Each row was made from one small tree. Brackets hold a mark, then the marks that hang from it, in the order of their numbers. Every link used is in the known rows. Write each row's tree.
(in the rows, 128 means zero)
Known rows
{K_131 {K_546 {K_821 {K_415 K_752} K_573 K_835}}}: [126 138 117 140 135  79 104 131 121 155 177 142  79 163  91 105 148 129
 166 129 148 128 128 132 138 122 163 127 106 170 120 135 116  63 130  90
 162 173 188 124 153 157  98 134 145  99 132 126 121 102 177 150 146 125
 141 104  90 144]
{K_131 K_109 {K_546 {K_821 {K_835 K_913}}}}: [121 148 116 128 138 114 154 110 114 150 176 137  47 129  85 115 141 142
 171 118 141 143 156 142 154 135 160 116 126 139 112 154 115  93 142 105
 159 133 156 145 166 109 109 131 128 108 127 120 109  91 147 143 144 109
 145  93 137 129]
{K_109 {K_131 {K_546 {K_821 K_415}}}}: [152 134 129 157 134 124 139 129 113 140 171 107  82 140 121 109 164 115
 133 122 127 118 122 131 118 138 139 115 134 154 139 161 131 110 144  91
 159 148 155 135 173 141 105 132 126 109 108 140 128 103 162 157 107 111
 139  99 102 138]
{K_657 {K_835 K_510 {K_821 {K_546 K_131} K_573} K_899 K_913}}: [123 125 121  91 156 134 164 168 137 153 130 118  21 104  98 136 137  92
 134 124 157 147 154  94 146 152 163 137 120 161 123 121 103  83 123 134
 138 123 188 168 155 104  92 125 120 129 114 115 100 114 161 118 155 123
 144  92 179 108]
{K_835 K_510 {K_821 {K_415 K_752} K_546 K_573} K_899 K_913}: [115 121 133  97 173  91 146 156 133 124 147 112  18 121  76 121 138  75
 135 134 160 106 151  97 136 129 181 135 122 163 130 130 122  75 133 119
 141 118 205 141 164 119  98 134 115 118  90 116 127 126 156 117 138 120
 138 107 169 135]
{K_821 K_415 {K_546 K_131} {K_835 K_899}}: [141 124 128 122 130 108 121 132 121 155 134 125  82 134 104  93 161 115
 129 113 138 140 134 111 144 146 132 152 144 163 124 135 119  70 134 108
 146 154 159 154 173 122 104 121 158 104 123 135 118  96 166 170 119  99
 161  96 119 145]
{K_724 {K_657 {K_835 K_510 K_899 K_913}}}: [101 113 123  90 137 155 167 144 137 114 109  83  47  96 114 135 129 110
 130 112 151 144 164 114 169 143 150 152 153 165 104 139 122  94 123 109
 122 120 155 163 162  69  98 133 128 134 124  89 108 121 142 137 143 107
 136 120 176 104]
{K_724 {K_657 {K_835 K_510 {K_821 K_415 K_573} K_899 K_913}}}: [ 97  86 124  81 161 120 152 154 132 135 124  99  13 107  99 145 138  82
 152 114 141 141 164 110 145 140 178 153 143 165 119 113 124  76 116 115
 126 128 198 159 165  82  85 120 122 112  96  89 102 130 147 139 146 108
 130 116 170 120]
{K_437 {K_752 {K_415 {K_821 K_835}}}}: [116 149 126 115 139 116 147 109  99 130 154 151 116 126 116  98 125 118
 142 114 170 131 149 116 122 156 128 122 119 163 120 145 110  90 130 120
 168 141 145 102 173 140 103 142 140 112 141 107 111  80 152 141 135 127
 133 108 104 130]
{K_415 {K_752 K_437}}: [114 145 131 137 124 112 141 140 131 123 134 110 116 122 118 109 126 136
 127 119 183 120 137 108 139 120 137 121 136 158 128 137 113 103 132 116
 148 140 168 117 155 131 127 132 138 135 146 119 124 114 163 120 113 141
 144 119 132 125]
{K_156 {K_573 {K_821 {K_415 K_752} {K_546 K_131} K_835}}}: [134 154 134 111 133  95 106 119 105 160 163 160  96 142  90 125 135 128
 151 138 159 103 106 109 116 115 151 137 126 174 117 136 108  49 127 108
 155 160 158 111 167 156 100 103 159 118 120 122 157  97 173 161 121 138
 154 108  93 155]
{K_546 {K_821 {K_835 K_510 K_899}}}: [125 134 138 120 150 139 147 139 131 152 134  94  65 130 110 123 137 113
 134 134 159 144 158  99 147 172 149 142 144 168  99 141 110  87 138 110
 156 155 158 159 166  97 109 142 123 122 123 113  88 114 155 155 146 115
 152 120 146  93]
{K_415 {K_752 K_437} {K_821 K_546 K_573}}: [132 134 126 118 133  69 126 152 112 119 157 146 106 124 101 127 129 127
 132 127 184 112 137 102 142 113 155 124 109 157 153 135 100  78 127 115
 147 148 171  98 142 158  95 135 131 106 148 135 118 105 170 103 118 143
 135 119 124 138]
{K_156 {K_573 {K_821 K_835}}}: [129 144 135 106 133 118 124 112 104 170 146 143 103 136 108 144 116 126
 146 132 151 115 133 120 118 126 142 142 126 141 118 141 107  75 116 101
 148 159 134 124 153 110  99 103 146 122 134 114 122 103 162 153 128 137
 141 113 113 110]
{K_437 K_752}: [116 142 137 137 124 138 145 124 110 132 142 106 102 124 123 107 135 121
 142 117 165 121 139 121 125 144 131 107 119 135 111 142 112 112 137 110
 153 134 139 126 156 121  99 137 133 134 128 108 125 103 151 131 118 123
 139 103 136 109]
{K_573 {K_821 {K_415 {K_752 K_437}} {K_835 K_510 K_899}}}: [108 150 131 106 155 107 131 121 131 134 134 126  68 132  97 108 130 108
 139 128 181 125 157 110 130 130 155 145 154 190 102 141 129  69 129 107
 144 161 207 114 185 121 132 115 129 117 130 118 101 118 169 149 133 135
 153 137 127 140]
{K_156 {K_573 {K_821 {K_546 {K_131 K_109}} K_835}}}: [140 158 136 102 121 109 126 116 100 178 164 154  84 139  92 138 132 141
 162 132 150 116 125 124 140 124 156 138 132 144 119 151 109  74 121 112
 164 153 143 128 164 121 101  99 156 113 131 124 139  92 160 165 121 137
 158  97 113 141]
{K_821 K_415 {K_546 {K_131 K_109}} K_573 K_835}: [146 128 131 122 125  71 104 135 116 176 178 149  76 153 100 102 153 133
 162 121 125 148 140 131 146 117 161 135 130 145 125 130 122  72 128 111
 155 153 177 134 156 125  89 103 165  98 120 123 127  90 175 167 125 107
 162  82 107 170]
{K_835 K_657 {K_821 {K_546 K_131} K_573} K_913}: [132 119 133  94 164  92 165 160 111 139 163 136  26 117  92 147 117  86
 157 133 134 129 139 127 134 138 174 125 120 154 145 112  89  73 136 135
 142 115 169 161 156 119  85 135 108 136 102 129 122 109 148 120 142 116
 156  82 180 103]
{K_109 {K_131 {K_546 K_821}}}: [153 144 132 152 126 143 151 133 116 136 164 102  87 131 125 117 152 123
 128 124 142 123 126 133 135 143 130 116 134 149 135 161 115 113 140  92
 158 147 138 144 172 135 100 140 120 121 121 134 118 105 152 136 105 120
 141  99 115 115]
{K_899 {K_835 K_510}}: [ 99 148 136 132 140 127 154 147 140 152 121 106 102 148 115 120 126 118
 118 109 155 144 153 113 150 135 139 131 147 146 100 128 123 116 142  86
 144 136 149 129 138  98 108 118 122 142 123  96 120 102 153 132 134 121
 139 136 160 109]
{K_835 {K_821 K_415 K_573} K_899 K_913}: [112  95 138 112 162 114 155 136 121 149 133 110  29 115 105 132 141  75
 144 114 142 119 154 112 110 134 156 126 127 130 138 121 125  81 123 120
 141 120 182 159 166 111  96 132 122 119 100 125 108 128 155 133 129 115
 131  97 154 124]
{K_131 K_109 {K_546 {K_821 K_415}}}: [130 123 133 146 126 107 138 117 110 151 172 106  63 146 106 118 156 134
 169 111 141 114 143 140 149 132 158  96 129 135 121 157 134 111 141  94
 166 133 163 129 168 131 118 123 131 107 117 130 135 109 151 163 119 116
 137 112 111 145]
{K_510 {K_835 {K_821 K_546} K_913}}: [113 150 118 109 154 128 158 125 129 135 140 142  54 115  89 133 126 118
 144 109 142 131 130 110 148 153 148 146 130 131 138 130 114 105 152 118
 137 112 142 149 151 126 100 118 122 118 119 123 136 108 148 131 143 113
 143  97 156 100]
{K_821 {K_415 K_752} {K_546 K_131} K_573 K_835}: [136 143 126 133 127  71 102 148 127 154 163 152  98 150 101  92 149 125
 147 133 147 134 119 117 143 114 152 136 121 171 125 121 107  55 126 112
 146 160 179 127 152 155  89 119 167 115 129 128 138  91 178 150 130 117
 160  90  94 165]
{K_415 {K_752 K_437} {K_821 K_835}}: [110 158 125 120 130  98 137 129 126 126 155 139 121 122 105 107 117 144
 136 119 186 138 146 104 143 141 140 130 140 179 130 141 105  87 132 114
 151 151 167  98 159 148 113 144 132 115 160 132 101  97 161 125 126 137
 141 129 118 134]
{K_724 {K_657 {K_835 K_510}}}: [110 121 127 106 117 134 148 154 133 127 121  89  88 116 120 137 126 133
 134 114 148 145 149 120 177 140 151 139 150 164 103 135 119 117 128 101
 126 141 149 128 147  89  92 118 135 127 132  87 125 118 148 142 133 119
 137 128 153 110]
{K_821 K_573}: [131 116 141 133 119 102 130 143 113 151 140 109 101 141 121 124 136 118
 134 121 149 125 136 128 132 124 144 125 119 127 129 130 115  99 126 105
 142 141 145 141 142 114  88 124 137 133 132 116 114 117 166 131 117 122
 140  99 130 119]
{K_415 {K_821 K_573}}: [133 118 143 118 130  98 134 141 109 142 158 118 105 133 118 132 132 116
 136 119 161 122 148 111 127 135 146 113 120 128 132 132 111 104 119 105
 145 136 149 128 146 133  79 132 126 122 137 128 100 106 161 127 113 134
 130 115 120 123]
{K_573 {K_821 {K_546 {K_131 K_109}} {K_835 K_657 K_899 K_913}}}: [128 141 126  76 149 128 164  97 113 138 155 144  12 123  78 119 135 112
 178 125 146 125 164 142 164 136 153 139 151 174 106 149 118  65 128 132
 147 119 171 165 189  87 103 126 129 124 131 135 108  93 140 156 134 110
 164  94 174 131]

Write each row's tree
[118 118 127  97 144 125 156 138 135 127 125  90  55 141 102 114 120 100
 133 125 137 142 173 120 161 172 150 154 163 180  99 140 117  87 141 103
 146 142 174 167 167  73 106 129 115 132 131 108  86 105 141 151 132 114
 156 116 167  92] -> {K_821 {K_835 K_510 K_657 K_899}}
[135 110 136 144 132  87 119 125 103 157 180 121  62 159 100 125 157 124
 176 116 137 116 140 148 139 114 171 104 112 129 129 143 129  94 128  94
 165 146 175 134 159 129 102 118 139  98 115 127 126 110 164 158 124 124
 138 100 106 150] -> {K_131 K_109 {K_546 {K_821 K_415 K_573}}}
[120 151 115 120 163 111 166 139 122 141 164 128  48 127  86 127 132 122
 155 131 143 151 153 133 136 151 164 125 122 151 104 142 101  85 153  99
 147 143 153 145 162 118 106 134 104 115 110 112 103 104 158 130 164 111
 150 106 156  97] -> {K_131 {K_546 {K_821 {K_835 K_510 K_913}}}}
[114 136 135 139 134  93 131 134 130 125 142 120 107 127 118 108 132 127
 127 109 172 119 131 106 124 113 143 119 139 164 134 136 122  94 133 111
 147 140 179 111 165 143 130 123 139 125 130 122 133 109 170 137 108 125
 141 118 116 146] -> {K_821 {K_415 {K_752 K_437}}}
[125 127 117  83 167 110 163 141 132 114 135 115  21 123  82 114 125  89
 133 128 129 139 173 124 162 160 164 166 146 176 111 142 106  70 148 106
 138 130 167 170 165  68  97 132 108 120 118 109 103  99 135 137 143  94
 157  99 191  94] -> {K_821 K_546 {K_835 K_510 K_657 K_899 K_913}}
[102 137 125 109 146 147 167 128 133 150 127 114  63  97 116 129 121 121
 144 107 148 146 155 106 138 148 135 115 124 133 130 132 109 120 130 123
 134 117 156 136 153 102  97 134 126 130 129 109 118 110 133 128 139 113
 127 109 160 102] -> {K_657 {K_835 K_821 K_913}}
[120 148 111  90 170  65 134 133 125 122 161 162  58 148  74 127 115 109
 150 143 157 118 152 130 144 124 176 140 142 211 117 135 100  60 146 112
 148 166 205  98 166 118 121 104 117 105 122 115 122  97 153 148 142 125
 159 128 144 135] -> {K_573 {K_821 {K_415 {K_752 K_437}} K_546 {K_835 K_510 K_657}}}
[123 150 121 138 120 114 137 115 118 160 173 119  74 148  95 115 143 151
 164 115 144 140 153 142 166 141 151 121 131 146 114 158 119 104 140  98
 167 150 155 133 164 120 108 124 136 102 140 127 112  97 146 163 135 119
 147 105 122 126] -> {K_131 K_109 {K_546 {K_821 K_835}}}
[121 129 136 146 119  89 121 122 113 147 180 115  63 157  95 108 159 131
 175 120 157 105 138 136 152 104 174  99 111 150 120 148 139  90 123 100
 171 138 189 123 158 150 106 131 139 107 122 124 136 113 163 146 120 134
 134 105 102 159] -> {K_131 K_109 {K_546 {K_821 {K_415 K_752} K_573}}}
[ 98 111 125 112 135 123 137 128 143 128 136 110  40 152  90 106 129  86
 168 110 153 112 138 120 156 151 159 151 152 192 125 117 133  68 125 118
 155 126 207 156 163 129  98 127 139 122 127 122 122 109 156 155 132 138
 140 109 124 121] -> {K_510 {K_835 K_657 {K_821 {K_415 K_752} K_573} K_899}}
[136 136 133 124 125  89 119 118 117 167 165 138  88 140 102  98 153 145
 155 119 130 143 139 123 154 129 148 127 144 155 118 146 126  89 137 114
 150 144 163 130 165 124 106 105 161 104 124 125 134  88 162 177 118 104
 160  94 112 163] -> {K_821 K_415 {K_546 {K_131 K_109}} K_835}
[100 131 125 101 166 129 182 146 140 125 130 121  49 139 105 127 108  92
 141 114 139 146 170 124 143 135 160 131 151 160 106 125 115  96 146  98
 136 108 156 149 148  74 106 127  99 156 118  92 117  90 135 120 143 100
 145 121 194  90] -> {K_899 {K_835 K_510 K_657 K_913}}
[135 138 144 126 109 113 147 130 113 147 154 113  89 129 107 114 143 143
 143 115 148 124 132 121 167 130 144 112 141 140 121 151 121 114 138 116
 153 122 144 130 160 124 112 121 143 125 131 131 138 104 152 147 104 123
 156  99 141 142] -> {K_821 {K_546 {K_131 K_109}}}
[131 144 137 105 124 118 147 138 130 154 142 104  61 131  90 100 145 127
 135 124 150 148 157 110 182 158 154 144 161 163  98 154 124  93 135 114
 159 139 170 155 177  95 112 121 139 121 129 120 102 103 158 157 123 117
 170  99 159 133] -> {K_821 {K_546 {K_131 K_109}} {K_835 K_510 K_899}}
[126 137 138  89 164 110 193 151 118 128 170 111   4 119  78 139 112 102
 161 132 141 122 157 118 165 153 190 110 156 164 120 139 107 105 153 141
 155  89 176 153 172  96 112 131  94 137  94 117 128 105 126 132 137 119
 155  99 211 111] -> {K_835 K_510 K_657 {K_821 {K_546 {K_131 K_109}}} K_913}
[ 96 108 128  96 122 160 148 133 131 140 105  79  68  99 118 139 133 119
 130 103 157 137 150 110 184 160 131 148 156 165 123 126 126 113 116 118
 133 145 166 146 165  85  88 136 143 115 132 104 106 127 130 148 129 119
 134 124 156 105] -> {K_724 {K_657 {K_835 K_821 K_899}}}
[116 128 137 102 167 103 167 158 123 137 151 117  38 119 100 148 119  91
 139 133 149 132 156 113 121 138 178 121 125 129 125 120 109 102 134 121
 136 111 167 148 150 106  93 130 100 136  97 105 106 125 154 111 147 123
 140 109 188 100] -> {K_835 K_510 {K_821 K_573} K_913}
[120 145 131 115 128  91 118 130 121 143 164 134 109 137 106 103 125 133
 147 129 169 128 144 110 148 135 143 128 124 162 121 131 110  79 121 103
 147 151 163 114 146 150  74 144 139 117 155 117 104  94 164 127 123 133
 135 114 107 138] -> {K_415 K_752 {K_821 K_573 K_835}}
[137 130 116 106 156  51 124 141 103 144 152 188 116 135 101 126 126 114
 123 125 164 140 144 119 123 126 156 151 110 154 157 131  94  61 121 116
 154 173 173 109 156 140 106 118 145  78 148 126 100  95 175 126 139 122
 142  95 107 141] -> {K_752 {K_415 {K_821 K_546 K_573 K_835}} K_437}
[103 120 130 103 121 138 144 140 123 144 123  95  86 106 121 150 126 133
 144 106 153 137 137 114 176 149 138 134 147 160 121 123 113 119 124 116
 132 140 156 126 152 101  89 125 134 112 130  98 126 121 131 146 131 122
 126 127 147 110] -> {K_724 {K_657 {K_835 K_821}}}
[121 113 125 101 165  96 137 144 132 145 142 123  32 134  96 111 136  85
 143 123 137 144 165 118 114 133 168 154 135 144 112 124 122  59 129 103
 130 139 186 162 164  89  95 117 127 119 109 103  92 111 169 142 146  98
 151  97 150 125] -> {K_821 K_415 K_573 {K_835 K_510 K_899 K_913}}
[137 148 125  92 156 104 135 112  97 155 149 164  73 115  84 147 120 117
 149 133 141 111 131 124 113 121 155 148 113 131 122 144  95  58 131 104
 140 151 127 132 152 106  89 103 138 110 122 115 135 100 155 136 137 118
 147  93 134 114] -> {K_156 {K_573 {K_821 K_546 {K_835 K_913}}}}
[117 130 133 113 159 106 150 149 127 156 147 133  65 148 106 125 126  94
 147 106 134 136 135 119 158 145 152 128 152 179 138 106 112  90 146 112
 153 136 179 136 154 118  97 120 129 128 106 124 137  91 142 158 129 106
 145 117 153 124] -> {K_899 {K_835 K_657 {K_821 K_415 {K_546 K_131}}}}
[121 163 116 106 135  78 129 136 121 121 158 155 114 124  97 112 130 145
 130 124 179 130 141  98 153 139 142 142 128 178 137 145 100  79 136 111
 150 156 163  95 156 145 107 135 139  96 155 137 114  89 156 120 125 129
 147 121 117 133] -> {K_415 {K_752 K_437} {K_821 K_546 K_835}}
[121 141 134 113 135  99 142 113 113 140 139 144 125 133 116 109 123 123
 130 116 159 131 145 112 128 148 125 129 143 153 129 140 117  96 125 111
 157 144 145 113 168 130 104 137 139 111 141 112 105  88 151 145 122 118
 134 112 107 139] -> {K_752 {K_415 {K_821 K_835}}}
[121 138 125 135 135  79 125 144 124 119 143 131 103 125 104 107 144 129
 120 117 163 114 126 107 138 109 153 126 126 163 140 139 118  85 136 109
 147 148 177 103 157 142 125 120 146 110 131 126 144 106 169 130 111 121
 145 114 118 152] -> {K_821 {K_415 {K_752 K_437}} K_546}
[145 114 138 135 141 116 117 138 116 181 155 127  65 144 122 111 161 102
 161 128 145 147 137 112 116 144 146 139 131 161 120 122 113  54 118 121
 158 165 175 169 172 131  95 134 156 117 117 134  96 107 184 175 141 113
 155 100 104 129] -> {K_546 K_131 {K_821 K_415 K_573 {K_835 K_899}}}
[129 145 138 140 136  78 115 135 127 171 185 154  78 147 111 103 146 140
 181 134 168 143 142 119 126 112 168 116 141 179 129 128 110  54 119 135
 176 158 206 123 171 155 123 126 155 115 133 126 111  95 183 163 142 131
 159  99 101 163] -> {K_546 {K_131 K_109} {K_821 {K_415 {K_752 K_437}} K_573 K_835}}
[106 123 117 107 140 159 178 115 143 110 124 107  40 125 103 111 120  97
 150 106 138 131 150 134 146 154 142 158 155 164 117 143 128  84 143 112
 138 102 150 183 170  92 109 131 125 143 139 120 109  93 143 142 130 107
 143  99 159  89] -> {K_510 {K_835 K_657 K_899 K_913}}
[117 107 143 119 139 124 146 142 122 156 129  94  67 128 114 130 139  99
 130 117 161 118 148 113 145 152 147 132 133 135 134 128 123  99 119 121
 147 138 173 159 159 111  90 135 127 124 122 125  98 131 157 131 121 131
 136 105 148 108] -> {K_835 {K_821 K_573} K_899}
[116 141 104  80 163  96 167 124 129  96 148 145  51 109  78 112 119 107
 143 120 174 126 171 108 153 146 158 154 142 199 139 146 103  51 138 126
 145 135 179 130 175 113 108 149 112 109 148 136  95  87 146 112 128 114
 147 112 161 119] -> {K_415 {K_752 K_437} {K_821 K_546 {K_835 K_657 K_899 K_913}}}
[148 130 139 118 145  64 140 153  99 137 149 172 114 126 111 130 133 111
 125 118 177 127 124 108 115 118 154 127 119 155 162 128 102  68 125 131
 158 144 170 114 169 162 118 124 136 105 131 135 109 101 174 121 122 143
 144  99 115 148] -> {K_752 {K_415 {K_821 {K_546 K_131} K_573}} K_437}
[112 108 135  96 160 144 189 129 125 121 129  91  14 104  99 132 116  77
 147 114 151 113 167 115 142 161 146 129 150 160 129 132 116 100 137 132
 141 107 168 170 175  90 101 153  97 140 110 126 103 119 124 125 134 115
 141 104 193  87] -> {K_835 K_657 K_821 K_899 K_913}
[101 140 125  90 182 111 184 157 139 131 137 127  29 128  85 144 105  84
 138 119 136 133 163 118 161 152 174 139 139 166 128 114 102  97 152 110
 141 113 164 142 144  81  97 129  86 137 103 100 125 100 126 115 157 101
 142 119 210  85] -> {K_899 {K_835 K_510 K_657 {K_821 K_546} K_913}}
[122 126 137 124 139 101 145 125  91 129 153 142 106 133 124 113 133 102
 142 119 174 112 143 120 106 137 138 107 103 137 130 137 116  89 119 121
 163 130 156 110 162 150  93 140 137 114 133 110 110  95 161 127 121 140
 123 100 108 129] -> {K_437 {K_752 {K_415 {K_821 K_573}}}}
[129 124 140  88 153 130 173 162 128 128 138  83  35 122  90 132 128  85
 131 132 154 118 151 103 172 176 164 133 159 184 125 130 110  97 143 133
 158 123 183 167 175 105 110 137 100 132 100 125 107 120 137 140 122 131
 161 109 194  94] -> {K_835 K_510 K_657 {K_821 {K_546 K_131}} K_899}
[114 138 127 101 154 130 166 132 137 130 127 107  51 114 100 109 127 107
 130 125 147 146 166 115 138 155 145 150 149 153  99 139 115  84 138 106
 132 127 156 164 166  82 109 134 116 135 125 106  89 107 151 131 142 101
 148 102 171 102] -> {K_821 {K_835 K_510 K_899 K_913}}
[135 131 119  93 170  46 133 158 110 137 153 179 100 142  94 131 116 105
 117 132 165 143 153 109 123 133 174 154 115 162 147 130  94  60 130 109
 156 165 182 102 152 135 109 109 127  86 137 115  99  98 174 117 149 126
 142 106 126 131] -> {K_752 {K_415 {K_821 K_546 K_573 {K_835 K_510}}} K_437}
